Each row comes from the steps of one walk. Every step used is in the known rows, and no mark comes twice. Write the walk behind each row, first mark first.
Known rows:
rusavu, vitur, pivuva: -3 1 -15 -10 -6 11 -19 -8 -4 16 33 1 21 0 -1 -2 2 14 0 -8 10 -3 16 -4 2
vitur, rusavu: -6 -20 -14 -6 -15 -1 -18 -9 2 13 37 -5 -5 -9 15 1 -4 12 4 -8 6 -2 6 -8 4
didu, vitur, rusavu, feri: 8 2 -15 -12 -7 11 -3 0 -4 13 56 -1 7 23 26 0 7 10 -4 -30 3 -8 0 -4 3
pivo, feri: -6 -19 -6 0 -6 -14 -14 3 0 12 15 0 -2 -12 10 4 3 7 6 -5 4 5 14 -14 5
didu, vitur: -17 -1 -20 -2 -9 -4 -7 -5 3 9 36 -1 7 -13 15 -2 5 24 1 4 -2 3 25 -9 6
vened, vitur: -19 -25 -9 -1 -19 5 3 -12 1 11 44 -7 8 -15 6 -2 4 0 2 6 -11 0 13 -15 12
pivuva, marig, rusavu, feri: -3 -11 -14 -1 -10 7 6 -1 5 33 -12 -11 1 33 4 3 3 -15 -4 6 23 13 4 -19 12
pivuva, feri, pivo: 1 -15 -4 7 0 -16 7 -5 3 15 6 -5 5 -32 19 5 13 -25 -5 -3 -17 9 13 -13 9
kevir, vitur, pivuva, marig, rusavu: -10 -13 -10 0 -9 13 -12 7 4 32 -70 -12 -6 4 -20 -3 -4 -1 -6 19 13 22 20 -14 17
didu, vitur, pivuva, marig: -3 -1 -23 -4 -7 -3 -11 1 -3 26 -1 3 9 -8 3 -4 2 9 2 -1 -14 10 30 -23 9
kevir, vitur, pivuva, feri: 2 -9 -3 0 -9 6 -14 3 1 12 -30 -9 -7 -29 -4 0 3 2 -7 5 3 9 14 -10 10
vened, vitur, kevir: -12 -26 -10 -4 -21 7 -4 -9 -2 18 47 3 26 -13 3 -4 3 -15 5 7 -29 7 12 -20 17
vened, vitur, pivuva, marig: -4 -24 -12 -3 -18 7 1 -4 -6 28 5 -5 11 -13 -6 -4 2 -14 4 0 -21 7 19 -28 15
nuta, marig, rusavu, feri: 0 1 -11 -1 -6 14 -4 -14 4 31 -4 -6 -11 28 4 4 12 -15 -5 1 25 8 -1 -14 12
pivo, feri, rusavu: -1 -26 -10 -1 -11 -18 -15 4 -1 3 17 1 -14 -6 19 7 7 -2 2 -1 -22 -3 9 -14 7
pivo, feri, rusavu, vitur, pivuva: 14 -8 -12 -10 -4 -2 -20 9 -9 7 13 4 7 9 10 4 9 4 -3 -20 -33 -13 7 -5 4
fazudud, feri, rusavu: -14 -11 -14 -5 -11 -20 -13 3 4 12 20 -5 -20 -6 13 2 8 3 9 14 -13 -12 2 -17 10
vitur, rusavu, feri: 9 -12 -9 -10 -12 8 -10 -8 -3 13 60 -4 -2 22 19 3 3 0 0 -23 20 -6 -10 -7 3
kevir, vitur, rusavu: -7 -22 -6 -5 -11 8 -14 -4 3 9 9 -10 -12 -5 -2 -1 2 3 -8 0 22 5 2 -2 6
vened, vitur, pivuva, marig, rusavu: -10 -16 -12 1 -19 15 1 4 -1 37 -30 -10 5 5 -6 -4 -3 -4 1 4 -21 9 21 -26 22
pivo, feri, rusavu, vitur, pivuva, marig: 19 -15 -15 -10 -2 -8 -12 11 -8 20 -14 2 8 17 4 4 11 -22 -4 -16 -34 -2 8 -18 7
fazudud, feri, pivo: -13 -11 -3 1 4 -20 0 3 1 26 14 -3 -2 -16 5 0 10 -12 6 2 7 2 7 -14 11
didu, vitur, rusavu, feri, pivo: 13 -1 -9 -6 5 6 10 2 -7 18 52 1 11 21 26 1 14 -8 -10 -37 -10 -3 -2 0 6
pivuva, marig, rusavu: -15 -15 -18 3 -12 -3 -4 -2 9 31 -29 -13 -2 7 2 0 0 -7 1 19 9 18 19 -20 13

Which walk is each row?
8 -14 -7 -1 -12 3 -14 7 0 2 -26 -9 -18 -24 3 3 9 -4 -13 12 -26 -1 9 -10 12 : kevir, vitur, pivuva, feri, rusavu
12 -18 -3 -4 0 5 4 -4 -7 21 58 -1 8 16 20 4 12 -24 -6 -30 5 -2 -10 -4 4 : vitur, rusavu, feri, pivo
-8 -2 -11 -1 -10 13 -5 -3 4 21 19 -10 -3 23 12 2 1 10 -3 2 28 3 3 -7 9 : marig, rusavu, feri
1 -4 -17 -12 -9 5 -20 -2 -6 8 35 2 6 7 7 1 8 8 -3 -4 -20 -12 10 -4 2 : feri, rusavu, vitur, pivuva
11 -7 -7 1 3 10 6 7 -6 43 -22 -4 8 24 1 2 6 -22 -7 -11 0 16 8 -17 16 : vitur, pivuva, marig, rusavu, feri, pivo
0 -15 -2 -1 2 3 7 -7 -4 18 51 0 9 6 13 4 14 -25 -6 -10 17 7 2 -6 6 : rusavu, feri, pivo
4 14 -13 -3 -5 13 -11 6 4 22 -27 -11 17 5 5 1 -1 10 -7 -10 -13 -1 14 -4 10 : marig, rusavu, vitur, pivuva, feri
12 -21 4 -6 3 14 7 0 -5 16 18 -7 0 20 4 2 14 -30 -17 -19 21 6 -13 5 7 : kevir, vitur, rusavu, feri, pivo
0 12 -16 -7 -1 20 -15 -9 0 36 -29 -3 5 21 -10 -2 5 1 -4 -5 4 3 13 -8 11 : nuta, marig, rusavu, vitur, pivuva
11 5 -13 -7 -4 5 -12 0 -1 14 10 -5 22 -9 6 1 5 1 -4 -13 -10 -3 14 -8 3 : rusavu, vitur, pivuva, feri
2 -7 -19 -10 -4 3 -11 -4 -4 26 3 -1 23 12 -7 -1 5 -13 -1 -4 2 8 16 -15 4 : rusavu, vitur, pivuva, marig
-7 -3 -19 -7 -10 1 -11 -2 1 10 35 -2 1 -4 20 -2 1 23 1 -16 -8 -4 13 -5 6 : didu, vitur, rusavu
6 -17 -3 -9 -9 19 -6 -1 -2 10 24 -10 -6 24 0 1 6 -9 -13 -12 31 2 -14 2 5 : kevir, vitur, rusavu, feri
-9 -8 -18 0 -11 4 -14 3 3 37 -36 -8 -1 1 -5 -1 -6 8 4 10 3 16 23 -22 14 : vitur, pivuva, marig, rusavu
-10 -5 -20 -4 -5 6 0 -1 7 31 -26 -13 18 31 -4 0 6 -12 -6 9 10 13 14 -10 10 : pivuva, marig, rusavu, vitur
11 9 -7 1 6 9 3 9 0 28 -33 -8 19 0 6 2 7 -8 -12 -17 -25 3 14 -1 13 : marig, rusavu, vitur, pivuva, feri, pivo
4 -3 -14 -3 -9 13 -8 5 -3 38 -16 -7 2 28 0 1 -1 -3 -1 -3 11 11 7 -20 13 : vitur, pivuva, marig, rusavu, feri
-11 0 -21 -6 -8 -3 -14 -2 1 15 40 9 28 -8 14 -4 4 6 4 5 -21 9 21 -14 10 : didu, vitur, kevir
